What can hang from each mark:
z_431: z_147
z_80: z_251
z_607: z_385
z_838: z_251 z_687
z_251: z_80 z_356
z_147: z_431 z_838
z_305: z_8
z_548: z_838 z_844 z_900
z_622: z_305
z_322: z_100 z_305 z_548
z_493: z_356 z_838
z_100: z_8 z_322 z_622
z_385: z_493
z_356: z_251 z_493
z_844: z_548

Each row was made from one small tree. The marks that hang from a mark follow it in brackets, in the order of their numbers. Every link used is in the known rows. Write each row's tree.
Known rows:
z_100(z_622): [-22   4  24  -3   5 -10  16   4  13   4 -19  11 -12 -15  -6  -1  11 -26
 -10   6   4  20  -1   6 -30 -10  32  21   7 -20 -14  13  19  24   0   7
 -23  -5 -34  -2 -27  34  -6  12]
z_100(z_8 z_322(z_305 z_548(z_838(z_251))) z_622): [ -7  11  42  26 -28  42 -17  51  31  38  10   8 -10 -26  53 -13  23 -15
  -5 -31  18   8 -20  57 -37   8 -13 -12 -18   2  12  15 -20   4  -5   5
 -10 -26 -58   1 -26  59  -5 -23]
z_493(z_356(z_251(z_80)) z_838(z_687)): [-12  19 -40   5   7  15   2  12 -21 -33 -33  11 -27 -29  10   2  20  11
  -6  21 -48  21 -22 -41 -12   5  -5   1 -28  12 -19 -12 -16 -31 -27  -9
  -5   8  32  32   7   9  28 -19]
z_493(z_838): [-32  10  -6  10  15  -5   9   0  -6  -3 -29  26 -23  -1 -10  -8  25 -26
 -32  11 -27  34  -7  -5 -25  15  26  22  -4 -33 -42  -1   7   5 -29   7
  -3 -14 -29  -1 -24   7   4  12]
z_322(z_100 z_305): [-30  21   2  29  13   0  29  14   2  10 -18  28 -27  18  15  -2  20 -47
  16  -3  -1  19   8  -5 -16  28   8  -8  12  -9 -43  18 -25  28 -32  -6
  13 -11 -12   2 -65  33 -47   7]
z_607(z_385(z_493(z_356(z_251(z_80))))): [-19  -3 -16   0  26 -20  17  24  -9 -42 -40  11 -11 -24  -8  27  -4 -18
  14  22 -24  -1  -1  -6   8  -8  38  35  -3  16 -14  21  -3 -12  -8 -16
 -35   2  21  39  13  22   2 -19]
z_431(z_147(z_838(z_251(z_356) z_687))): [-18  16 -11 -18   1 -34 -19 -10 -23 -49 -13  28  11 -11   9  -9  18 -16
 -18 -23  25  18  12 -39 -13  26  21  11  13  -3   4   9  14  19 -27 -26
 -12   4 -35  23  10  20 -44  36]
z_844(z_548(z_838(z_251(z_356)))): [-13  10  11   9  27 -46   8 -18 -12 -22 -18  23   4  -7  25   6  -2  -2
   3 -21  -9  14 -19 -16   9  -6   1  34   2  13 -21  13 -31  25 -14 -16
   0 -10   4  -4 -12   7  13   3]
z_607(z_385(z_493)): [-41  -8  -2  -3  34 -48   8  18  -7 -27 -28  18  -8  -7 -20   0  -7 -39
   1   7   2   9   3  19  -1  13  64  48  11 -17 -22  18  25  14  -8 -18
 -25 -18 -19   9 -15  17 -27  30]
z_305(z_8): [-21  24   5   5  26 -26  39 -21   2  15 -15  23 -12  -3   6  -7   9 -52
 -19  -1 -28  16 -10 -22 -12  -6  51  25 -20 -27 -33  17  16   2 -18  15
 -15  10 -27   2 -22   5 -13  60]
z_431(z_147(z_838(z_251(z_80 z_356(z_493)) z_687))): [ -3   5 -20 -22  -8 -15 -10  -8 -19 -46 -24  18  23 -19  19   8   4 -13
 -15 -20   2   8  -1 -46 -11  27   9   6   2   4 -11  -6  -4   6 -26 -14
 -10  18 -32  50  27  -4 -43   9]
z_100(z_8 z_322(z_548(z_838)) z_622(z_305)): [ -9 -12  47  11 -35  38  -7  43  24  49   2  12 -12 -30  33   3  11 -20
 -25   5  15  18 -34  72 -27 -10   9   2 -28 -26  11  14   6   5 -20  10
  -4   8 -32  -7 -10  55  25 -16]
z_147(z_431 z_838(z_251 z_687)): [-26  16  24   8  13 -41 -29 -42 -30 -19   0  22  -2 -29  12 -52  -6   1
 -25 -14  30  20   3 -46 -14  57  14  24  31 -10  12  -2  52 -42 -20 -34
  15   3 -81  26  25   9 -73  22]
z_548(z_838(z_251 z_687) z_844 z_900): [-13  -9  15  11  -6 -58   2 -41 -31 -50 -24   0   9 -28  10 -40 -13  -9
 -18   8  -9  18 -39 -25  25   9  -7  62   3  -6  14 -47  -9 -19  -7 -53
   2  31  26 -11  58   2 -26  90]
z_80(z_251): [-15  12   3  14  35  -2  43  -8  -9 -20 -11   8 -11   1  -2   2   2 -39
  -9  10  -5  34  -3 -32  -6   0  36  51  38 -19 -24  -6  24  -4 -22  20
 -12  22 -52  17 -17  -2 -22  24]
z_322(z_305(z_8) z_548): [-11  61  22  28  20   8  24  17   2  35   0  34 -39  18  36  -5   5 -38
   8 -14 -29  16  -7 -18 -10  -1  28   0  -5 -17 -33  30 -25  34 -30  11
  -7 -18 -17   4 -61  21 -11  17]
z_548(z_838(z_251(z_80)) z_844 z_900): [  9 -16  22  17 -10 -33  29 -54 -24 -48 -38   5  14 -31  17   1  -9 -20
 -29  21 -29  18 -40 -18  18 -13 -10  60  11  -1  -1 -40 -22 -19   2 -35
 -13  46  25  -2  69  -8   8  43]
z_147(z_838): [-31  -6  26   0  14 -24  15 -37 -18   8 -30  29  -9  -2  -4  -5  13 -28
 -17  13   5  19  16 -36 -15  19  47  28  32 -36 -24  18  37  -6 -22  -8
  -7   0 -56  12  -4  15 -39  20]
z_356(z_251(z_80) z_493): [ -2 -14   4  -3  11  14  42  14  16 -22 -53 -15  -7 -16   4  18  -5 -40
  16  18 -58   5 -11 -38  -1  -2   4  30 -22  -5 -53   0 -13 -26 -32  16
  -8  40  -8  50   7 -12 -18 -11]
z_431(z_147(z_838(z_251 z_687))): [-31  15  -6 -19  -5 -39 -24 -14 -21 -43 -14  20   9 -10   6 -27  21 -26
 -25 -16  34  10   8 -35 -14  29  34  11   6 -15   1   2  26   0 -20 -21
  -9  -9 -47  22  23  18 -71  51]
z_548(z_838(z_251(z_80))): [ -8 -15  15   9   8 -35  22 -40 -23 -41 -25  12  13 -22  21   8   6 -24
 -16  -7 -10  20 -18 -13   0   6   1  27   9  -6 -12 -21  -6 -15   1 -14
  -7  10 -27  13  30   9  -4  13]
z_838(z_251): [-34  -4   6   2  12 -31  12  -7 -12 -28 -16  19   0  -7  -2 -31  13 -39
 -16 -11   4  27   8 -26  -6  18  11  35   7  -8 -23  -2   2  -9  -6  -6
 -13  -7 -41   9  -4  16 -27  28]
z_838(z_251(z_80 z_356(z_493))): [  1 -12 -12  -3   7  -3  28  -2 -10 -32 -30  17  18 -18  15  12  -5 -21
  -5 -15 -31  26  -4 -39  -2  15 -17  24   3  18 -34 -12 -30   0 -12   3
 -14  25 -21  42   1  -9  10 -27]
z_356(z_251): [-22   2  15   3  21 -11  32   9   8 -26 -40  -3 -22  -7  -6  -1  12 -41
  14  16 -29  19   4 -32  -6  -7  20  33  -6 -11 -34  19  11  -5 -30   1
 -10  24  -8  16 -14  18 -15  17]
z_385(z_493(z_356(z_251(z_80)) z_838)): [-14   4 -29  18  17   5   0  25  -8 -30 -49  17 -29 -11  -7  22  11  -7
 -13  10 -40  11  -6 -19 -11  -5   6   9  -4  -7 -20   1  -5 -32 -22 -15
 -28   4  18  49  -5   5  31 -14]
z_322(z_100(z_8) z_548(z_838)): [-12  30  17  43  -9   4  23   7   8   4 -29   9 -12   1  40  16   5 -33
  13  -5 -13  -5   2   3   3   6  -8 -12   5 -21 -26  19 -16  24 -23 -21
  12   6  11  26 -51  27 -27   4]
z_844(z_548): [-33  19  -1   2  31 -29  15  -1  -9   0 -23  19 -11   6   3 -12   2 -29
   4   5 -12   8 -20 -10  -7 -12  42  30   1  -7 -49  27  -1  23 -14   4
  -5 -18   5  -8 -38  -8 -11  19]
z_548(z_838(z_251(z_80) z_687)): [-14 -10  -2   0   6 -50   5 -37 -38 -52 -15   5  13 -29  27 -15  -3  -9
  -8 -14   2  20 -30 -21   2  19   0  21  -1   1   2 -36   4 -18   3 -28
   3   6 -12  11  28   3 -17  38]
z_431(z_147(z_838(z_251(z_80 z_356) z_687))): [ -2  13 -17 -18  -3 -25 -12 -17 -30 -57 -18  29  17 -20  22   9  14 -12
 -19 -17  18  14   0 -40 -19  17  21   1  12   9  -2   3  11  16 -17 -21
 -15  16 -21  34  23   6 -27  12]
z_548(z_838(z_251(z_80)) z_900): [ -1  -2   9   7   2 -35  26 -51 -15 -46 -34  13  27 -32  28  18   6 -31
 -34  -1 -18  26 -33 -19   5  -9 -11  49  13  -3  -2 -28  -4 -16  10 -34
  -5  38   0  20  50   1   5  31]
z_100(z_8 z_322 z_622(z_305)): [-24 -31  22 -13 -19  34  -3  46  25  46   0  14  -4 -35  12 -15  24 -42
 -36  12  22  26 -31  74 -46  -4  25  14 -35 -16  -6  20  24 -14 -14  23
 -10  19 -48 -16  -4  48  12  -4]
z_356(z_493): [-28  -8   4   0  10  -5  31   2   6   8 -32   0   0   0 -13 -14   5 -43
  -5   6 -31  20  -1 -25  -2  15  22  36   2 -30 -52  -3   0  -8 -29  10
  -1   6 -41  23 -19  -2 -41  21]
z_838(z_251 z_687): [-41  -1 -15  -6  11 -47  -8  -3 -28 -42  -4  11   3 -13   6 -56   2 -23
  -7 -18  17  24  -8 -34  -3  34  11  25  -3   1  -9 -19  13 -13  -3 -20
   0  -9 -24   7  -4  11 -40  54]

Write each row's tree:
[-21 -19  22  12  -2 -59   0 -30 -39 -42 -16  -4  -4 -17   2 -49 -12  -1
   0   0   0  15 -25 -20  20  22   4  44  -3 -10   5 -43 -13 -21 -17 -32
   0   2   2 -18  35  10 -32  72] -> z_548(z_838(z_251 z_687) z_844)
[-35   1 -49  -3  17 -34 -29  24 -31 -48 -17  31  -7 -30  -2 -11  -5   7
 -20   1   2   6 -15   2   2  34  23  23 -14  18  -1 -13 -12 -21   2 -31
 -23 -36   4  31  21  12   2  -2] -> z_607(z_385(z_493(z_356 z_838(z_251(z_80) z_687))))
[-27  -7 -33  -6  -1  -4 -10  10 -11 -23 -24  11   1 -21   9 -30  -3 -11
 -27  -5 -26  17 -25 -27  -8  46 -10  19 -28  -7 -36 -38 -21 -31 -22   1
   9  -9 -27  36  13 -20 -24  11] -> z_356(z_493(z_838(z_251(z_80) z_687)))
[-26  29  29  29 -22  15  12  36  14  24 -10  33 -41   5  19  18 -12 -21
   3  14  19   8   3   4  -5   7   4 -10  -5 -26  -9  22 -20  55 -23  -4
   3  -7  13  15 -62  49  -4 -16] -> z_322(z_100(z_622(z_305)) z_548)
[ -7  36  20  49 -11  37  17  46   0  25 -20  20 -42  16  36 -19   0 -31
  33   9 -14  -5  -1   7  -5  15  -7 -18  10   0 -42  27 -56  31 -40  -8
   6  -3  27   3 -66  27 -34 -15] -> z_322(z_100(z_8) z_305 z_548(z_844))
[-20  23  -6   1  25 -55   2 -30 -17 -18 -22   8   8 -16  25  -6  -7 -12
  -6   1 -13   8 -52 -11  11 -15  21  44  -3  -6 -14  -2   4  18  -5 -39
  15   8  40  -8   2 -10 -12  61] -> z_844(z_548(z_838(z_687) z_900))
[  5  60  28  37   4  11  29   5  -2  27 -10  30 -38   9  31 -11  -9 -32
  -1  13 -46  13 -29 -23   5 -16  20  30  -3 -14 -23  14 -39  31 -29  -8
 -13  15  32  -8 -24   6  -1  45] -> z_322(z_305(z_8) z_548(z_844 z_900))
[-10   7 -38   0  10 -12 -12   0 -31 -48 -15  33  -3 -25  18  -9   4   7
 -21 -13 -18  34 -22 -27 -21  32 -12   7 -10  18 -17 -24 -15   6 -14 -12
  -4   4   4  19  -4  -6  34  -7] -> z_493(z_838(z_251(z_80 z_356) z_687))
[ 11 -12 -15  -2  12  13  48  -7  -8 -14 -39  11  10 -12   9  35  -4 -23
   4   2 -55  27 -10 -29 -10  -2   3  20  12   3 -52  -2 -18  17 -23  10
 -13  41  -2  35 -19 -17  24 -35] -> z_251(z_80 z_356(z_493))
[-27  -4 -20  13  23 -27 -20  19 -11 -35 -29  34 -15   1  -9  -6   3 -13
 -26 -28  -7  27   5  -5 -15  24   2  22  13 -13 -13  -7   1   2 -19 -24
 -21 -11 -22  28 -26   6  20  14] -> z_385(z_493(z_838(z_251(z_356))))
[-11  46  25  35 -13  44   1  61  30  39  -9  24 -35   2  50   4  10 -28
  25  -8  12  -5   6  26 -29  11 -12 -38   4   3 -22  44 -39  49 -20  -2
   1 -20  -2  17 -83  54 -27 -42] -> z_322(z_100(z_8 z_622) z_305 z_548)
[-40  -4 -15  13  19 -33 -24  18 -10 -31 -29  27 -18   2 -14 -23   4 -24
 -34 -21   3  20   1   0 -16  28  13  25   5 -26 -17 -12  11 -16 -13 -19
 -18 -25 -35  25 -15   5  -6  32] -> z_385(z_493(z_838(z_251)))
[-10  16  20   8  18 -34 -24 -39 -32 -24  -2  31   2 -30  17 -33  -8  16
 -18 -20  19  29   7 -53 -14  53   2  20  40   5  13   5  41 -22 -27 -38
  12  20 -67  30  13  11 -44  -2] -> z_147(z_431 z_838(z_251(z_356) z_687))
[  6  47  30  44 -26  47   7  48  29  28 -21  19 -35  -7  45  -1  -4 -25
  15  17  -8  -8 -16  22 -14  -7 -21  -7   6   8 -14  29 -53  47 -19 -22
  -4  13  45   5 -45  39 -17 -14] -> z_322(z_100(z_8 z_622) z_305 z_548(z_844 z_900))
[-26  11  11 -11  -4 -27  -7 -14  -7 -32 -22  27   6  -4   1  -7  28 -41
 -32 -11  24  12  18 -31 -15  18  33  21  16 -24 -10  14  18   4 -23  -8
 -18  -9 -61  23  22  22 -58  31] -> z_431(z_147(z_838(z_251)))
[-17  -3 -44   6  20 -33 -31  15 -32 -57 -23  28  -8 -14   7 -10 -10   3
 -20 -27  -3  21 -18 -12 -17  31   1   6   4   5  -5 -24   6  -5  -8 -33
 -18  -2   8  35 -15 -12  28  16] -> z_385(z_493(z_838(z_251(z_80 z_356) z_687)))
[  2  10  -4 -11   0 -11   5 -20 -18 -45 -29  35  15 -14  16  28  20 -25
 -26 -12   7  18  12 -36 -21   6  20   7  21   0 -10  17   2  23 -18  -6
 -26  18 -35  35  22   8 -15  -8] -> z_431(z_147(z_838(z_251(z_80 z_356))))
[  5  -3 -37  -4  11  13  15   5 -16 -18 -33  16  -1 -19  11  19  -4   2
  -8   1 -55  28 -25 -27 -19  20  -5   8  -9   3 -48 -20 -21  12 -33   2
   0  27   7  34 -19 -24  31 -24] -> z_251(z_80 z_356(z_493(z_838(z_687))))
[ -2 -10  33  20   0 -33  38 -47 -14 -22 -42   1   0 -15  -3   2  -2 -24
 -20  32 -38  23 -34  -8  15 -20  16  67  19 -29 -11 -22  -3  -2 -18 -32
  -7  44  23 -18  37   3  -4  66] -> z_548(z_838 z_844 z_900)
[  5   4  -5 -15  -8   0   6 -13  -4 -35 -33  23  20 -13  13  27  13 -27
 -24 -14  -7  11  12 -40 -13  16  10  13  10  -4 -23   6 -13  11 -28   0
 -18  19 -45  50  28   2 -31 -12] -> z_431(z_147(z_838(z_251(z_80 z_356(z_493)))))
[ -4  51  39  34 -20  -3  23  -4  26  31 -13  34 -27 -12  47  46 -18 -28
 -23  12   0   5 -24   3  12 -15  -6   8 -26 -30  17  10 -26  47 -20 -23
  10  26  37  17 -20  46   9  32] -> z_322(z_100(z_622(z_305(z_8))) z_548(z_838 z_900))
[-38   0 -33  -4  30 -50 -33  31 -18 -49 -16  33 -10 -19  -7 -12 -12  -2
 -11 -15   8  18  -3   9  -1  41  26  36 -11   9  -3  -2  -3  14 -15 -34
 -15 -28  -5  16  -9  17   2  16] -> z_607(z_385(z_493(z_838(z_251(z_356) z_687))))
[-32   0 -34   6  24 -41 -36  24 -24 -45 -19  30 -13  -6  -4 -24  -5   1
 -20 -33   4  24  -7 -11 -14  38   2  17   6  -6  -1 -19  10  -1 -17 -36
 -13 -14  -8  25 -26   3   9  34] -> z_385(z_493(z_838(z_251(z_356) z_687)))
[ -1 -21  56  18 -42  41  -4  41  17  49  -4   6 -22 -29  22  -9  -1 -10
 -20  21   7  11 -41  72 -18 -15  10  13 -31 -26  12   6  -9   2 -26   9
 -12  16 -12 -23   7  46  27  -6] -> z_100(z_8 z_322(z_548(z_838 z_844)) z_622(z_305))
[-16  25  27  30 -18  49   5  53  25  46  10  18 -34  -2  19  -5  17 -17
   5 -10   1  18 -10  30 -43   3  23 -10  -6 -19  -6  20  -2  37  -8  18
 -17 -33 -46  -6 -72  45   3 -12] -> z_100(z_322(z_305 z_548) z_622)
[-21  10 -12   9  14  -6  -1   5  -8 -23 -23  39 -12  -8   1  -6  18  -8
 -30 -12 -21  42   4 -19 -18  24  -9  25  -3  -3 -26  -5 -19  12 -27  -4
  -7  -7 -27  10 -18  16  29  -8] -> z_493(z_838(z_251(z_356)))
[-18   3 -44  10  17  -8 -16  28 -20 -41 -38  10 -27 -18  -2   2   4   6
  -4   2 -31  10 -16 -23  -9   8   6   3 -10   2  -9 -12   3 -34 -20 -28
 -18   3  31  47  -4   1  19   9] -> z_385(z_493(z_356(z_251(z_80)) z_838(z_687)))
[-11   1  34  36 -31  38  15  35  19  29  -3   4 -31  -9  -6 -15  -2  -8
   0  17 -12   5 -14  18 -25  -8  32   8 -11 -30  -4   3   7  26  -5  17
 -36 -15 -20 -12 -46  25  12  19] -> z_100(z_322(z_548(z_844)) z_622)
[-25   2 -18  -5  15 -42  -3   0 -31 -47  -5  20   7 -17   9 -32   0  -8
   3 -27   8  34   0 -41  -2  29  -2  21   6  17  -5 -11   0  11 -12 -26
  -4   9  -9  11 -18  14  -6  29] -> z_838(z_251(z_356) z_687)
[ -2  41  43  42 -14  30   3  39  28  33 -13  17 -29  -4  59  21  10 -18
  24 -15  11  -7  -3  36 -19   6 -21 -32   6  -1  -8  32 -45  46 -23 -15
  12 -18  -3  12 -62  62 -25 -32] -> z_322(z_100(z_8 z_622) z_305 z_548(z_838))
[-17  30   5  39  -8  40  20  30   8  28  -2  22 -17   6  22  -6  23 -40
  -9  -3 -24  31 -20   5 -21   4  14  14   6 -21 -20   8   2  22 -17  -6
  -4  -1 -20   1 -53  19  -3  19] -> z_100(z_322(z_305 z_548(z_900)))
[ -7  19   5   7  24 -45  11 -29  -7 -28 -27  26  16 -16  31  15  -3  -9
 -13 -13 -17  18 -31 -21  15 -20 -11  52   5  17 -13   8 -29  25  -6 -34
   2  15  28   3  11   1  19  21] -> z_844(z_548(z_838(z_251(z_356)) z_900))
[-43   7 -24   7  24 -23  -7  25 -10 -15 -28  31 -19 -12 -25   7  10 -11
 -21  13 -13  12   3  13  -1  16  44  37   0 -11 -17  12  -5   0 -18 -18
 -24 -38  -7  15  -7  28   2  -2] -> z_607(z_385(z_493(z_356 z_838)))
[-42   0 -13   1  31 -34  -9  26  -3 -21 -30  28 -21  -8 -23   2  -1 -26
 -19  12  -7  13  -3  24 -10  23  55  43  -5 -23 -26  12  15   8 -19 -15
 -19 -31 -20   7 -11  15  -9  17] -> z_607(z_385(z_493(z_838)))
[-22  -5 -40  -6  28 -40 -27  27 -26 -59 -20  35  -5 -27   4   4 -18   2
 -12  -8   0  13 -15   9  -7  35  24  27 -10  20  -5  -8  -5  11  -5 -30
 -19 -15   8  25   4   2  17  -1] -> z_607(z_385(z_493(z_838(z_251(z_80 z_356) z_687))))
